Every row comes from one small tree of marks. Brackets hold a mark, then the marks that hang from it, in alphabetical order. Every link used is in the known rows. Which tree was each row made from?
Known rows:
{rotub {daku {besib punu vati}} pali}: [-0.08  0.12  0.23 -0.04 -0.15  0.16 -0.23 -0.31  0.00 -0.05  0.05  0.27
 -0.31  0.23 -0.56 -0.31 -0.33  0.25  0.58  0.87 -0.10  0.53  0.44]
{nekag {besib {daku rotub} punu vati}}: [-0.15 -0.03  0.09  0.33 -0.09  0.53 -0.26  0.05  0.42  0.16  0.36  0.20
 -0.09  0.45 -0.15  0.19 -0.26  0.60  0.14  0.59 -0.27  0.40  0.26]
{besib daku nekag {punu fusud}}: [-0.04 -0.31  0.24 -0.11 -0.32  0.23 -0.22  0.19  0.58  0.36  0.62  0.51
 -0.12  0.48 -0.16  0.01 -0.53 -0.10 -0.30  0.23 -0.50  0.63  0.00]
{daku rotub}: [-0.09  0.03 -0.12  0.00  0.07  0.28 -0.02  0.04  0.04  0.24 -0.05 -0.06
  0.11 -0.06 -0.03 -0.08  0.16 -0.22 -0.07 -0.09  0.10  0.04  0.07]
{vogep {nule pali}}: [ 0.03 -0.20 -0.15  0.31 -0.31 -0.13 -0.12 -0.33 -0.09 -0.25 -0.46 -0.37
 -0.12 -0.15 -0.22  0.01 -0.04 -0.31 -0.09  0.08  0.13  0.02 -0.10]
{rotub {daku {besib {punu fusud} vati}}}: [-0.02  0.00  0.27 -0.01 -0.02  0.17 -0.06 -0.22  0.14 -0.08  0.42  0.44
 -0.30  0.22 -0.36 -0.40 -0.41 -0.16  0.19  0.85 -0.02  0.55  0.12]
{vati {besib {daku rotub} {punu fusud}}}: [-0.05 -0.02  0.01  0.18  0.00  0.31  0.04  0.19  0.36  0.54  0.33  0.71
  0.06 -0.02 -0.28  0.01 -0.15 -0.22 -0.03  0.29 -0.32  0.19 -0.09]
{punu fusud}: [ 0.01  0.02  0.05 -0.07  0.09  0.00  0.05 -0.02  0.12 -0.02  0.30  0.29
  0.14 -0.05 -0.07  0.00  0.01 -0.47 -0.24  0.00  0.01  0.06 -0.26]
{nekag {besib {daku rotub} {punu fusud} vati}}: [-0.14 -0.03  0.13  0.26 -0.03  0.52 -0.21  0.06  0.54  0.17  0.67  0.49
  0.05  0.38 -0.21  0.20 -0.24  0.15 -0.09  0.56 -0.26  0.46 -0.01]
{punu {besib nekag} fusud}: [ 0.12 -0.12  0.11 -0.15 -0.03  0.18 -0.19  0.01  0.33  0.27  0.80  0.33
 -0.04  0.29 -0.27 -0.01 -0.40 -0.35 -0.59 -0.16  0.00  0.29 -0.21]
{punu {besib {daku rotub} nekag} fusud}: [-0.06 -0.28  0.05 -0.06 -0.05  0.53 -0.30  0.07  0.33  0.61  0.74  0.36
 -0.03  0.48 -0.28  0.17 -0.14 -0.43 -0.62 -0.11 -0.20  0.50 -0.05]
{daku {besib punu vati} {rotub {pali nule}}}: [-0.17 -0.01  0.13  0.04 -0.02  0.36 -0.19  0.00  0.10  0.64  0.01 -0.14
  0.00  0.22 -0.39 -0.21 -0.11  0.25 -0.05  0.67 -0.28  0.45  0.35]
{vati {besib {daku {rotub pali}} {punu fusud}}}: [-0.12  0.10  0.01  0.12 -0.05  0.31 -0.09  0.07  0.33  0.55  0.26  0.82
  0.18 -0.08 -0.56  0.11 -0.07 -0.26  0.13  0.32 -0.38  0.21 -0.02]
{nekag {besib vati}}: [ 0.04  0.14  0.09  0.28  0.05  0.18 -0.11 -0.11  0.03 -0.18  0.38 -0.04
 -0.01  0.14 -0.06  0.18 -0.26  0.43  0.25  0.31  0.06 -0.02  0.03]
{besib nekag {punu fusud} vati}: [ 0.06 -0.05  0.29 -0.12 -0.25  0.31 -0.28  0.10  0.60  0.29  0.45  0.37
 -0.19  0.29 -0.18 -0.28 -0.69  0.12 -0.33  0.41 -0.24  0.59 -0.04]
{vati {besib daku nekag}}: [ 0.15 -0.16  0.11  0.20 -0.24  0.22 -0.09  0.13 -0.10  0.55  0.26  0.15
 -0.18  0.14 -0.15  0.10 -0.38  0.16  0.32  0.03 -0.43  0.07  0.14]
{daku besib rotub}: [-0.06 -0.04 -0.09  0.07  0.19  0.33  0.13 -0.06 -0.32  0.56  0.14 -0.03
  0.16 -0.05 -0.13 -0.04  0.04 -0.22  0.19  0.13  0.14  0.14  0.22]
{rotub {daku besib} pali}: [-0.03  0.03  0.06 -0.06 -0.02  0.05 -0.05 -0.36 -0.40 -0.07  0.13  0.09
 -0.03  0.02 -0.48 -0.17  0.02 -0.34  0.66  0.33  0.07  0.21  0.32]
{nekag {besib daku punu vati}}: [-0.08 -0.06  0.21  0.33 -0.16  0.25 -0.24  0.02  0.37 -0.08  0.40  0.24
 -0.21  0.53 -0.11  0.30 -0.43  0.79  0.20  0.66 -0.38  0.34  0.19]
{pali {nule vogep}}: [ 0.00 -0.52  0.13  0.31 -0.19 -0.14  0.02  0.04  0.05  0.04 -0.08 -0.47
 -0.10  0.14 -0.08 -0.19  0.13 -0.26 -0.41  0.14 -0.40  0.07  0.01]
{besib daku}: [-0.08 -0.14  0.08  0.11 -0.10  0.08 -0.07  0.05 -0.06  0.10  0.02  0.09
 -0.08  0.23 -0.01  0.26  0.13  0.12  0.03  0.10 -0.34  0.17  0.09]
{daku {besib nekag punu vati} {rotub pali}}: [-0.09  0.03  0.17 -0.07 -0.17  0.61 -0.35 -0.05  0.17  0.84  0.24  0.20
 -0.05  0.26 -0.53 -0.21 -0.57  0.32  0.26  0.57 -0.18  0.69  0.48]
{nule pali}: [-0.09 -0.09 -0.13  0.18 -0.08  0.00 -0.04 -0.18  0.03 -0.22 -0.22  0.05
  0.04 -0.08 -0.24 -0.10  0.08 -0.19 -0.16  0.12  0.22  0.09 -0.12]
{punu {besib daku nekag vati} fusud}: [ 0.03 -0.17  0.32  0.02 -0.17  0.40 -0.43  0.00  0.30  0.37  0.67  0.37
 -0.26  0.62 -0.27  0.26 -0.38  0.10 -0.54  0.28 -0.40  0.56 -0.09]

Write each row's tree:
[ 0.01 -0.17  0.07  0.17 -0.26  0.49 -0.14  0.24  0.32  0.79  0.24  0.33
 -0.19  0.21 -0.25 -0.10 -0.51  0.23  0.16  0.20 -0.42  0.32  0.28]
{vati {besib {daku rotub} nekag punu}}
[ 0.11 -0.03  0.21 -0.01 -0.14  0.32 -0.39 -0.04  0.21  0.28  0.34  0.01
 -0.34  0.44 -0.22 -0.02 -0.49  0.43 -0.35  0.15 -0.10  0.32  0.08]
{punu {besib nekag vati}}
[-0.13 -0.31  0.08 -0.02 -0.22  0.46 -0.45  0.11  0.24  0.67  0.39 -0.24
 -0.05  0.63 -0.39  0.14  0.06 -0.11 -0.56 -0.12 -0.49  0.40  0.26]
{punu {besib {daku {rotub {pali nule}}} nekag}}
[-0.12 -0.19  0.24 -0.04 -0.27  0.67 -0.39  0.16  0.60  0.60  0.38  0.43
 -0.17  0.50 -0.23 -0.10 -0.43  0.04 -0.36  0.43 -0.47  0.81  0.13]
{besib {daku rotub} nekag {punu fusud} vati}
[ 0.12 -0.09  0.25  0.05 -0.11  0.37 -0.15 -0.07 -0.28  0.57  0.31 -0.11
 -0.19  0.26 -0.16 -0.10 -0.54  0.29  0.22  0.39 -0.12  0.43  0.29]
{daku {besib nekag vati}}
[-0.06 -0.14  0.20  0.02 -0.11  0.67 -0.44  0.03  0.34  0.61  0.59  0.33
 -0.16  0.55 -0.32  0.17 -0.22 -0.11 -0.61  0.13 -0.28  0.62 -0.01]
{punu {besib {daku rotub} nekag vati} fusud}
[-0.13 -0.18  0.21  0.03 -0.36  0.66 -0.43  0.19  0.50  0.61  0.08  0.16
 -0.33  0.55 -0.13 -0.10 -0.43  0.49 -0.12  0.44 -0.49  0.74  0.41]
{besib {daku rotub} nekag punu vati}
[-0.07 -0.19  0.08  0.27 -0.14  0.10 -0.08  0.06  0.38 -0.08  0.55  0.29
 -0.05  0.44 -0.11  0.31 -0.36  0.48  0.17  0.37 -0.32  0.23  0.12]
{nekag {besib daku punu}}
[-0.18  0.03 -0.06 -0.05  0.04  0.30 -0.05 -0.05  0.04  0.62  0.14  0.30
  0.16  0.02 -0.47 -0.08 -0.16 -0.02  0.26  0.40 -0.02  0.39  0.32]
{daku {besib punu} {rotub pali}}
[-0.08 -0.44  0.17  0.19 -0.33 -0.14 -0.14 -0.22  0.05 -0.33 -0.17 -0.38
 -0.19  0.18 -0.44 -0.42  0.31 -0.57 -0.02  0.25 -0.35  0.17  0.20]
{rotub daku {pali {nule vogep}}}
[ 0.07 -0.15  0.01  0.20 -0.17  0.50 -0.10  0.17 -0.05  0.77  0.19  0.11
 -0.07  0.10 -0.18  0.04 -0.21 -0.03  0.26 -0.06 -0.32  0.12  0.24]
{vati {besib {daku rotub} nekag}}
[-0.14 -0.14  0.04 -0.08 -0.27  0.52 -0.37  0.04  0.09  0.60  0.11  0.08
  0.08  0.31 -0.32  0.14  0.01 -0.16  0.11 -0.08 -0.35  0.45  0.32]
{besib {daku {rotub pali}} nekag}
[-0.19 -0.05  0.21 -0.05 -0.39  0.65 -0.55  0.09  0.47  0.64  0.02  0.27
 -0.18  0.51 -0.41 -0.01 -0.35  0.43  0.05  0.45 -0.56  0.76  0.44]
{besib {daku {rotub pali}} nekag punu vati}
[-0.02  0.01  0.20  0.10 -0.03  0.16 -0.06 -0.06  0.02  0.34  0.12  0.20
 -0.23  0.20 -0.19 -0.09 -0.49  0.58  0.17  0.77 -0.16  0.42  0.25]
{daku {besib punu vati}}
[-0.20  0.09  0.12  0.04  0.02  0.49 -0.44 -0.13  0.20  0.38  0.30  0.54
  0.05  0.34 -0.55  0.37  0.23 -0.15 -0.42  0.30 -0.27  0.44 -0.04]
{punu {besib {daku {rotub pali}} vati} fusud}
[-0.23  0.06  0.08  0.25 -0.16  0.51 -0.39 -0.05  0.40  0.19  0.30  0.34
  0.02  0.41 -0.42  0.28 -0.19  0.55  0.31  0.61 -0.34  0.43  0.32]
{nekag {besib {daku {rotub pali}} punu vati}}
[ 0.08 -0.14  0.36 -0.12 -0.20  0.33 -0.18 -0.17  0.25  0.17  0.63  0.35
 -0.38  0.40 -0.40 -0.54 -0.74 -0.19  0.16  0.73 -0.10  0.77  0.22]
{rotub {daku {besib nekag {punu fusud} vati}}}
[ 0.06 -0.14  0.34 -0.06 -0.28  0.31 -0.23 -0.15  0.11  0.19  0.32  0.08
 -0.51  0.44 -0.32 -0.54 -0.77  0.30  0.38  0.75 -0.13  0.70  0.50]
{rotub {daku {besib nekag punu vati}}}
[-0.24 -0.03 -0.03  0.18 -0.09  0.38 -0.24  0.01  0.41  0.20  0.44  0.34
  0.19  0.34 -0.38  0.29 -0.12  0.22  0.30  0.29 -0.25  0.32  0.25]
{nekag {besib {daku {rotub pali}} punu}}
[-0.05 -0.11  0.15  0.00 -0.11  0.55 -0.28 -0.03 -0.17  0.85  0.21 -0.43
  0.05  0.27 -0.37 -0.19 -0.17 -0.04  0.02  0.30 -0.27  0.48  0.42]
{daku {besib nekag vati} {rotub {pali nule}}}
[-0.03 -0.19  0.34  0.03 -0.41  0.37 -0.41  0.15  0.44  0.37  0.15  0.19
 -0.43  0.63 -0.11  0.00 -0.59  0.69 -0.07  0.57 -0.61  0.68  0.32]
{besib daku nekag punu vati}
[-0.12 -0.29  0.09 -0.03 -0.29  0.52 -0.27  0.24  0.51  0.62  0.22  0.19
 -0.18  0.49 -0.11 -0.10 -0.35  0.15 -0.15  0.15 -0.42  0.62  0.35]
{besib {daku rotub} nekag punu}
[-0.01  0.01  0.26  0.03  0.04  0.17 -0.01 -0.07  0.14  0.34  0.44  0.49
 -0.04  0.13 -0.25 -0.10 -0.46  0.11 -0.06  0.78 -0.12  0.48 -0.02]
{daku {besib {punu fusud} vati}}
[ 0.04 -0.30  0.15  0.02 -0.22  0.25 -0.32  0.07  0.17  0.36  0.49  0.13
 -0.28  0.59 -0.16  0.25 -0.31  0.21 -0.34 -0.05 -0.36  0.40  0.12]
{punu {besib daku nekag}}
[-0.20 -0.07  0.12  0.15 -0.07  0.42 -0.46 -0.02  0.13  0.41  0.02 -0.15
 -0.13  0.52 -0.38  0.27  0.32  0.24 -0.50  0.29 -0.48  0.33  0.21]
{punu {besib {daku {rotub {pali nule}}} vati}}
